Each row comes from the steps of one path. Every step used is in the known rows, and no mark comes twice. Write the path behind each row, first mark first.
Known rows:
rezun-dimit: 0.003 -0.657 -0.332 -0.173 0.110 0.242 0.843 0.008 -0.050 1.965 0.023
 -1.621 0.202 -0.352 -0.421 -0.047 0.088 -0.470 -0.247 -4.010 -1.227
 0.907 -0.406 -1.150 0.146 -0.652 0.083 1.124
rezun-dimit-tutamuz-kovo: -0.181 0.223 -0.861 -0.959 0.434 0.573 1.284 0.679 0.554 1.086 -0.667
 0.823 -0.488 -0.272 -0.246 1.009 -0.426 -0.676 0.058 -2.300 -1.409
 0.061 -0.545 0.852 0.148 -0.727 0.843 0.648
tutamuz-movemuz-rezun-dimit-tofe-kota-gozageg-pabo: -0.197 -0.471 -0.163 -0.007 0.401 1.089 0.901 -1.999 -0.454 -1.361
 -0.697 -0.506 0.332 -0.180 0.415 0.009 -1.586 0.918 -0.695 1.498 0.502
 -0.243 -0.925 -1.822 -0.282 0.063 -0.359 -0.255
gozageg-kota: -0.065 0.005 -0.723 0.108 -0.212 -0.539 -0.795 -0.596 0.296 -0.291
 -0.776 -2.051 -0.112 0.994 0.378 -0.992 -1.314 0.133 -1.266 -2.702
 0.426 -0.521 -0.192 -0.736 0.235 0.411 0.572 0.285
kota-tofe-dimit: 0.630 0.276 -0.183 0.303 0.140 0.919 -0.495 -1.046 -0.173 0.587 0.285
 -1.676 -0.179 0.231 -0.124 -1.079 2.002 0.408 0.045 0.295 0.144 -1.168
 0.350 1.298 -0.207 0.889 -0.623 1.244
gozageg-pabo-femapib: -0.322 -0.655 -0.344 0.048 0.020 1.344 0.173 -0.147 -0.376 -2.655 -0.511
 -1.134 0.130 0.331 0.073 -0.955 0.983 -0.048 -0.107 -3.139 0.197 -1.076
 0.868 0.931 -1.173 -0.210 -0.574 0.772
kovo-tutamuz-dimit-rezun: 0.038 0.002 1.988 0.028 -0.640 -0.414 -0.274 1.166 0.050 -0.794 0.900
 1.845 0.162 -0.426 -0.018 0.854 0.699 -0.801 0.089 0.774 -0.023 0.440
 1.583 2.544 0.380 0.176 0.398 0.191
movemuz-rezun: -0.411 -0.469 -0.143 -1.155 -0.262 0.280 -0.155 -0.979 0.304 0.141 0.453
 -1.490 0.188 0.018 0.010 -0.678 -1.288 0.854 0.009 -2.186 -0.354 0.543
 0.671 -0.601 0.759 0.167 -0.247 -0.157
gozageg-pabo-femapib-bigab: -0.117 -0.699 0.278 -0.711 0.383 -0.732 0.141 2.037 0.020 -0.919 -0.007
 -1.255 -0.337 0.929 0.293 -0.545 0.777 0.671 -0.896 -4.442 -0.592 0.661
 2.164 2.712 -1.089 -0.676 0.069 0.528
rezun-dimit-tofe-kota-gozageg-pabo-femapib: -0.298 -0.886 -0.982 0.165 0.413 0.845 0.382 -1.373 -0.687 -2.163 -0.816
 -0.527 0.534 0.273 -0.014 -0.190 0.482 0.003 0.155 -1.299 0.128 -0.666
 -0.165 -0.045 -1.263 -0.489 -0.515 0.348
kota-tofe-dimit-tutamuz-movemuz-rezun: -0.267 0.025 -0.383 -0.717 -0.112 0.860 -0.542 -1.957 0.049 -0.287 0.983
 -1.485 0.000 -0.021 0.441 -0.480 -0.183 1.469 0.657 0.613 0.069 -1.100
 -0.074 -0.151 0.299 -0.045 -0.335 -0.621
kota-gozageg-pabo-femapib: -0.349 -0.914 -0.596 0.105 0.225 1.171 0.163 -0.972 -0.358 -2.594 -0.908
 -0.725 0.107 0.420 0.245 -0.694 0.581 0.236 0.008 -1.726 0.971 -0.969
 0.717 0.693 -1.072 -0.003 -0.578 0.610
movemuz-tutamuz-dimit-tofe-kota-gozageg-pabo-femapib: -0.355 -0.620 -0.732 0.006 0.006 0.322 0.234 -0.542 -0.720 -2.858 -0.477
 0.710 0.187 0.524 0.212 -0.075 0.709 -0.193 0.521 -0.393 0.572 -0.471
 0.377 -0.340 -1.186 -0.040 -0.620 0.112
dimit-tutamuz: 0.074 0.430 0.191 0.378 0.475 -0.360 0.161 -0.525 0.493 0.409 0.283
 -0.062 -0.143 -0.241 -0.550 0.285 -0.390 0.056 0.013 -0.774 0.218
 -0.296 0.612 4.334 -0.185 0.015 0.381 -0.248
tutamuz-movemuz-rezun-dimit-tofe: -0.072 -0.452 -0.645 0.071 0.446 -0.055 0.649 -0.993 -0.249 2.210 0.629
 -0.590 0.556 -0.677 -0.466 0.242 -0.729 -0.172 0.456 -2.278 -0.609
 -0.692 -0.777 -0.423 0.352 -0.293 0.588 0.328
kota-tofe: 0.280 -0.055 0.226 0.379 0.061 0.185 -1.096 -1.538 0.356 1.635 -0.010
 -0.666 0.086 -0.329 -0.445 -1.028 0.966 0.398 -0.292 0.150 0.433 0.139
 0.173 1.497 -0.221 0.760 -0.823 0.522
tofe-kota-gozageg: 0.102 -0.841 -0.016 0.225 0.296 -0.514 -0.823 -1.314 0.261 -0.051 -0.828
 0.514 0.021 0.595 0.078 0.338 -1.184 0.917 -0.299 3.521 0.819 0.979
 -0.010 -0.913 0.225 0.137 -0.257 -0.890
kota-tofe-dimit-rezun-movemuz-tutamuz: 0.105 1.099 0.338 0.659 -0.856 -1.237 0.368 1.321 -0.252 0.219 0.416
 0.037 0.041 -0.426 0.045 -0.617 1.695 -0.371 0.092 0.818 0.153 1.483
 0.060 -1.299 -0.277 0.285 -1.028 -1.050
dimit-rezun-movemuz-tutamuz-kovo: -0.258 0.647 -0.197 -0.614 -0.610 -0.297 0.956 2.773 0.385 0.303 -0.697
 1.623 -0.598 -0.204 0.241 0.323 0.169 -0.810 -0.126 -0.732 -0.784 1.201
 -0.134 -2.514 0.310 -0.258 0.101 -0.451
kovo-tutamuz-movemuz-rezun: -0.594 -0.366 0.221 -0.918 -0.509 0.998 -0.211 -0.837 0.198 -0.166 0.801
 -1.388 -0.053 0.025 0.573 -0.374 -1.477 0.908 0.243 0.601 -0.193 -0.557
 0.336 0.571 0.678 -0.407 -0.157 -0.822
dimit-tofe-kota: 0.301 -0.059 0.244 0.576 0.249 -0.748 -0.970 0.229 0.015 0.454 0.144
 0.601 0.438 0.202 -0.633 0.271 -0.841 0.106 -0.181 2.238 -0.901 0.394
 -0.409 0.045 -0.130 -0.399 0.073 -0.950
tutamuz-dimit: 0.037 -0.318 0.656 -0.652 -0.301 0.035 -0.296 1.745 0.183 -0.342 0.641
 0.963 -0.690 0.265 0.076 0.193 0.314 -0.644 0.404 -1.630 0.426 0.121
 1.087 -0.944 0.602 0.492 0.382 1.695
bigab-femapib-pabo: 0.057 -0.152 1.173 0.218 -0.117 1.562 -0.102 -0.781 -0.171 0.122 -0.543
 -0.437 0.230 -0.017 -0.220 -0.163 0.886 -0.044 0.280 -5.295 0.639
 -1.601 0.617 1.079 -0.137 0.714 0.768 0.767
kota-tofe-dimit-tutamuz: 0.454 0.881 -0.280 0.469 0.588 0.197 0.009 -1.661 0.080 0.304 0.499
 -0.793 -0.099 -0.159 -0.487 -0.087 1.194 0.287 0.348 0.501 0.213 -1.139
 0.218 4.657 -0.488 0.445 -0.119 0.320
kota-tofe-dimit-rezun-movemuz: 0.394 1.026 0.838 0.936 -0.091 -0.170 -0.399 1.108 -0.046 -0.498 0.222
 -1.166 0.274 -0.706 0.077 -0.663 2.087 -0.100 -0.496 1.367 0.723 0.353
 -0.349 -0.511 -0.123 -0.015 -0.584 0.132
kovo-tutamuz-movemuz-rezun-dimit-tofe-kota-gozageg: -0.144 -0.739 -0.448 0.062 0.397 -0.355 -0.222 -2.315 -0.076 0.572
 -0.320 0.453 0.414 0.173 0.145 0.919 -1.780 0.701 0.262 4.283 0.411
 0.380 -0.989 -0.085 0.256 -0.362 0.006 -1.301
gozageg-kota-tofe: 0.172 0.225 -0.580 0.290 -0.080 -0.320 -1.430 -2.443 0.284 0.930 -0.550
 -1.643 0.185 0.334 -0.004 -1.312 0.208 0.426 -0.873 -0.631 0.641 -0.255
 -0.685 0.412 -0.271 0.860 -0.475 0.430
bigab-femapib: 0.125 -0.892 1.501 0.704 0.264 0.642 -0.761 0.788 0.155 1.522 -0.500
 0.598 -0.159 0.390 -0.057 -0.747 -0.577 -0.180 -0.221 -6.759 -0.022
 -1.268 0.214 2.504 0.118 0.363 1.179 0.619

Write each row's path:
-0.363 0.215 -1.070 -1.394 0.336 0.668 1.328 0.143 0.502 0.867 -0.492
 0.527 -0.317 -0.280 -0.164 1.003 -0.806 -0.383 0.183 -2.736 -1.553
 0.264 -0.636 0.357 0.286 -0.700 0.754 0.472
movemuz-rezun-dimit-tutamuz-kovo
0.045 0.988 0.427 0.586 -0.880 -1.277 0.610 2.063 -0.241 -0.087 0.402
 0.024 -0.082 -0.295 0.102 -0.448 1.334 -0.487 0.061 0.251 0.017 1.428
 0.337 -1.686 -0.126 0.132 -0.720 -1.123
tofe-dimit-rezun-movemuz-tutamuz
0.113 0.481 0.041 0.383 0.000 -1.225 0.465 1.572 -0.179 1.035 0.793
 1.767 -0.187 -0.445 -0.355 0.390 0.111 -1.218 0.763 -0.564 0.679 -0.164
 0.105 -0.072 0.271 0.597 0.544 0.637
rezun-movemuz-tutamuz-dimit-tofe
0.099 -0.542 -0.244 0.250 0.222 -1.255 -0.441 -0.887 -0.044 0.238 -0.392
 1.964 0.052 0.435 -0.016 0.851 -1.148 0.329 0.387 3.755 0.964 0.910
 -0.150 -1.185 0.241 0.399 -0.024 -0.915
movemuz-tutamuz-dimit-tofe-kota-gozageg
0.557 0.446 -0.776 0.270 0.066 0.571 -0.739 -1.641 -0.230 0.155 -0.050
 -2.377 -0.117 0.693 0.177 -1.292 1.477 0.427 -0.350 -0.290 0.287 -1.444
 -0.185 0.691 -0.238 0.982 -0.363 1.135
gozageg-kota-tofe-dimit
-0.107 1.019 -0.846 -0.619 -0.602 -0.263 0.634 1.613 0.160 0.054 -0.795
 0.753 -0.517 0.139 0.492 -0.050 0.738 -0.630 -0.209 -0.236 -0.650 0.586
 -0.688 -2.755 0.043 0.060 -0.055 -0.222
gozageg-kota-tofe-dimit-rezun-movemuz-tutamuz-kovo
0.056 1.224 -0.033 0.634 -0.904 -1.487 0.161 0.928 -0.284 -0.129 0.160
 -0.502 0.083 -0.119 0.234 -0.756 1.313 -0.352 -0.195 0.490 0.265 1.317
 -0.293 -1.930 -0.311 0.352 -0.825 -1.088
gozageg-kota-tofe-dimit-rezun-movemuz-tutamuz
-0.180 -0.410 -0.219 -0.147 0.480 0.837 1.140 -2.148 -0.414 -1.257
 -0.823 -0.532 0.494 -0.226 0.162 0.011 -1.571 0.696 -0.802 0.730 0.335
 0.366 -0.771 -1.143 -0.281 0.235 -0.397 -0.065
movemuz-rezun-dimit-tofe-kota-gozageg-pabo
-0.365 -0.717 -0.713 -1.136 -0.059 0.367 0.932 -1.104 -0.112 1.521 0.347
 -2.270 0.507 -0.351 -0.236 -0.130 -0.560 0.069 0.024 -4.441 -1.603
 1.243 -0.573 -2.170 0.475 -0.654 -0.141 0.746
movemuz-rezun-dimit
-0.070 -0.444 0.350 0.241 0.390 1.197 1.048 -1.294 -0.024 -1.358 -1.128
 -0.490 -0.143 -0.119 0.324 -0.536 -1.131 0.579 -1.105 0.091 1.489
 -0.283 0.362 0.277 -0.197 0.895 -0.295 0.565
kota-gozageg-pabo
0.010 0.929 1.404 0.443 -0.387 -0.447 0.001 2.396 0.113 -0.938 0.435
 0.122 0.061 -0.787 0.193 0.167 1.057 -0.908 -0.374 1.288 0.749 0.916
 0.038 0.281 0.219 -0.338 -0.088 0.210
kovo-tutamuz-dimit-rezun-movemuz
0.333 0.904 0.911 0.870 -0.123 -0.159 -0.120 1.846 -0.037 -0.810 0.203
 -1.164 0.149 -0.610 0.159 -0.507 1.721 -0.226 -0.533 0.868 0.623 0.319
 -0.094 -0.785 0.044 -0.200 -0.289 0.110
tofe-dimit-rezun-movemuz
-0.286 0.606 -0.612 -0.791 -0.512 -0.064 1.096 2.768 0.457 0.612 -0.827
 1.135 -0.831 -0.035 0.253 0.120 -0.114 -0.817 -0.057 -1.121 -0.729
 1.044 -0.280 -2.575 0.289 -0.261 0.074 -0.150
rezun-movemuz-tutamuz-kovo
-0.050 -0.086 -0.171 0.070 0.102 -0.278 -0.347 -0.636 -0.306 0.727 0.541
 -0.138 0.708 -0.046 -0.341 0.683 -1.096 0.048 0.128 2.345 -1.657 0.462
 -1.248 -0.172 -0.050 -1.197 0.030 -1.243
kovo-tutamuz-movemuz-rezun-dimit-tofe-kota
-0.040 -0.909 -0.553 0.085 0.467 -0.484 -0.477 -2.102 -0.074 0.592
 -0.370 0.469 0.372 0.255 0.128 0.703 -1.485 0.985 0.255 3.546 0.524
 0.413 -0.942 -1.947 0.279 -0.245 0.021 -1.072
tutamuz-movemuz-rezun-dimit-tofe-kota-gozageg
-0.157 -0.198 0.943 0.509 -0.388 1.149 -0.369 0.676 0.261 0.229 0.389
 -0.553 -0.580 0.049 0.583 -0.120 -0.572 0.161 -0.002 2.380 0.401 -1.527
 0.462 2.401 0.175 -0.606 0.169 -0.588
kovo-tutamuz-movemuz
-0.129 0.338 -0.518 -0.812 0.356 0.520 0.727 0.906 0.773 0.476 -0.689
 1.340 -0.689 -0.099 -0.176 0.771 -0.623 -0.411 -0.044 -1.181 -0.695
 -0.340 0.096 1.694 0.199 -0.265 0.840 0.344
dimit-tutamuz-kovo
-0.332 0.172 -0.760 -0.767 -0.160 0.600 -0.691 -2.324 0.013 -0.640 0.732
 -1.956 0.025 0.320 0.648 -0.616 -0.563 1.487 0.354 0.101 0.160 -1.309
 -0.456 -0.776 0.270 0.029 -0.131 -0.596
gozageg-kota-tofe-dimit-tutamuz-movemuz-rezun
-0.027 -0.850 -0.660 -0.040 0.554 -0.694 -0.284 -2.266 -0.033 0.722
 -0.503 0.445 0.544 0.176 -0.122 0.701 -1.584 0.778 0.113 2.740 0.343
 0.946 -0.772 -1.170 0.328 -0.046 -0.023 -0.911
movemuz-rezun-dimit-tofe-kota-gozageg
-0.144 0.066 0.901 -0.714 -0.435 0.250 0.234 1.454 0.161 -0.300 0.772
 0.950 -0.597 0.095 0.108 0.591 -0.291 -1.219 0.353 0.060 0.272 0.046
 1.097 2.984 0.501 0.218 0.417 1.356
kovo-tutamuz-dimit
0.041 -0.285 -0.272 0.059 0.157 -0.414 -0.578 -0.440 -0.288 0.622 0.476
 -0.133 0.645 0.034 -0.372 0.489 -0.907 0.335 0.167 1.589 -1.585 0.418
 -1.281 -2.118 0.005 -1.047 -0.013 -1.054
tutamuz-movemuz-rezun-dimit-tofe-kota
-0.045 0.903 -0.446 -0.580 -0.559 -0.035 0.830 2.025 0.186 0.381 -0.563
 1.252 -0.551 -0.198 0.254 0.099 1.122 -0.657 0.083 0.177 -0.755 0.786
 -0.354 -2.285 0.077 0.011 -0.198 -0.152
kota-tofe-dimit-rezun-movemuz-tutamuz-kovo
0.224 0.179 0.278 0.704 0.154 0.895 -0.440 0.180 0.062 -0.375 0.684
 -0.565 -0.693 0.187 0.445 -0.052 0.531 0.774 0.525 1.613 0.552 -2.322
 0.220 1.138 -0.100 -0.344 0.353 -0.298
tofe-dimit-tutamuz-movemuz
0.083 -0.189 -0.306 0.392 0.244 -1.366 -0.335 -0.455 -0.075 0.033 -0.448
 1.637 0.055 0.281 0.071 0.769 -0.906 0.198 0.259 4.137 1.199 1.158
 -0.642 -1.556 0.170 0.222 -0.141 -0.954
rezun-movemuz-tutamuz-dimit-tofe-kota-gozageg
0.104 0.737 1.235 0.476 -0.318 -0.620 -0.293 2.521 0.126 -0.962 0.376
 0.113 0.015 -0.694 0.192 -0.025 1.263 -0.605 -0.341 0.498 0.835 0.958
 0.038 -1.564 0.245 -0.196 -0.113 0.441
tutamuz-dimit-rezun-movemuz
0.202 0.131 0.192 0.152 -0.135 -1.198 -0.670 1.016 -0.227 0.054 0.620
 1.708 0.176 0.315 -0.452 0.647 -0.559 -0.357 0.362 2.227 -0.920 0.836
 -0.231 -1.166 -0.055 -0.234 0.028 -0.769
movemuz-tutamuz-dimit-tofe-kota
0.132 0.679 -0.800 -0.705 0.445 0.869 0.607 0.207 0.486 0.428 -0.520
 0.805 -0.660 0.016 -0.120 0.520 0.458 -0.228 0.176 -0.356 -0.753 -0.959
 -0.172 1.967 -0.035 0.049 0.548 0.717
kota-tofe-dimit-tutamuz-kovo
-0.102 0.789 -0.398 -0.630 -0.565 -0.040 1.085 2.740 0.192 0.063 -0.573
 1.242 -0.674 -0.090 0.323 0.261 0.683 -0.760 0.007 -0.516 -0.828 0.729
 -0.095 -2.493 0.266 -0.150 0.068 -0.215
tofe-dimit-rezun-movemuz-tutamuz-kovo
0.183 0.489 0.133 0.286 -0.119 -1.332 -0.645 1.509 -0.245 -0.161 0.559
 1.404 0.171 0.150 -0.359 0.572 -0.249 -0.467 0.257 2.612 -0.654 1.065
 -0.680 -1.658 -0.091 -0.409 -0.063 -0.827
rezun-movemuz-tutamuz-dimit-tofe-kota
0.237 -0.122 0.265 0.281 0.332 -0.554 0.021 0.823 0.002 1.090 0.735
 1.653 -0.149 -0.320 -0.510 0.451 -0.205 -0.932 0.567 -1.112 0.632
 -0.935 0.538 1.298 0.415 0.724 0.885 1.196
tutamuz-dimit-tofe
0.093 0.167 0.433 0.229 0.246 -0.348 0.384 0.625 0.002 1.095 0.781 1.567
 -0.065 -0.423 -0.463 0.728 -0.571 -1.343 0.548 0.181 0.494 -0.984 0.529
 3.969 0.364 0.497 0.960 0.934
kovo-tutamuz-dimit-tofe
0.276 -0.004 0.311 0.185 0.139 -0.803 -0.991 0.841 -0.112 -0.081 0.524
 1.386 0.194 0.308 -0.480 0.645 -0.564 -0.238 0.171 2.250 -0.775 0.404
 -0.263 -0.807 0.035 -0.281 0.209 -0.336
tutamuz-dimit-tofe-kota
0.573 0.153 1.221 0.705 -0.228 0.071 -0.823 -0.641 -0.174 -0.182 0.577
 0.017 0.448 -0.318 -0.188 -0.313 2.199 0.315 -0.076 1.038 -0.052 -0.419
 1.036 1.316 -0.118 0.660 -0.352 0.069
kota-tofe-dimit-rezun
-0.322 -0.865 -0.592 0.097 0.175 1.016 -0.118 -1.022 -0.440 -3.002
 -0.908 -0.606 0.249 0.604 0.240 -0.528 0.440 0.351 -0.071 -0.506 0.494
 -0.572 0.428 0.055 -1.203 -0.280 -0.754 0.110
tofe-kota-gozageg-pabo-femapib
-0.459 -0.611 0.031 -0.893 -0.426 0.782 -0.607 -0.630 0.214 -0.237 0.705
 -1.424 -0.124 0.137 0.562 -0.665 -1.062 1.320 0.353 -0.644 -0.065
 -0.544 0.358 -2.283 0.746 -0.179 -0.178 -0.549
tutamuz-movemuz-rezun
0.197 -0.336 -0.418 0.631 0.614 -0.372 0.766 -0.458 -0.139 2.662 0.231
 -0.254 0.465 -0.700 -0.847 0.280 -0.294 -0.809 0.168 -2.760 -0.519
 -0.410 -0.531 1.021 0.123 -0.090 0.737 0.845
rezun-dimit-tofe
0.475 -0.001 1.334 0.638 -0.270 0.097 -0.440 0.517 -0.159 -0.636 0.533
 0.044 0.273 -0.157 -0.075 -0.108 1.595 0.154 -0.178 0.085 -0.218 -0.446
 1.429 1.098 0.163 0.439 0.092 0.009
tofe-dimit-rezun
0.071 -0.515 0.016 0.265 0.426 -0.774 -0.439 -1.310 0.064 0.143 -0.389
 1.592 0.112 0.349 -0.012 1.032 -1.416 0.148 0.150 4.583 0.979 0.496
 -0.182 1.168 0.262 0.191 0.193 -0.612
kovo-tutamuz-dimit-tofe-kota-gozageg
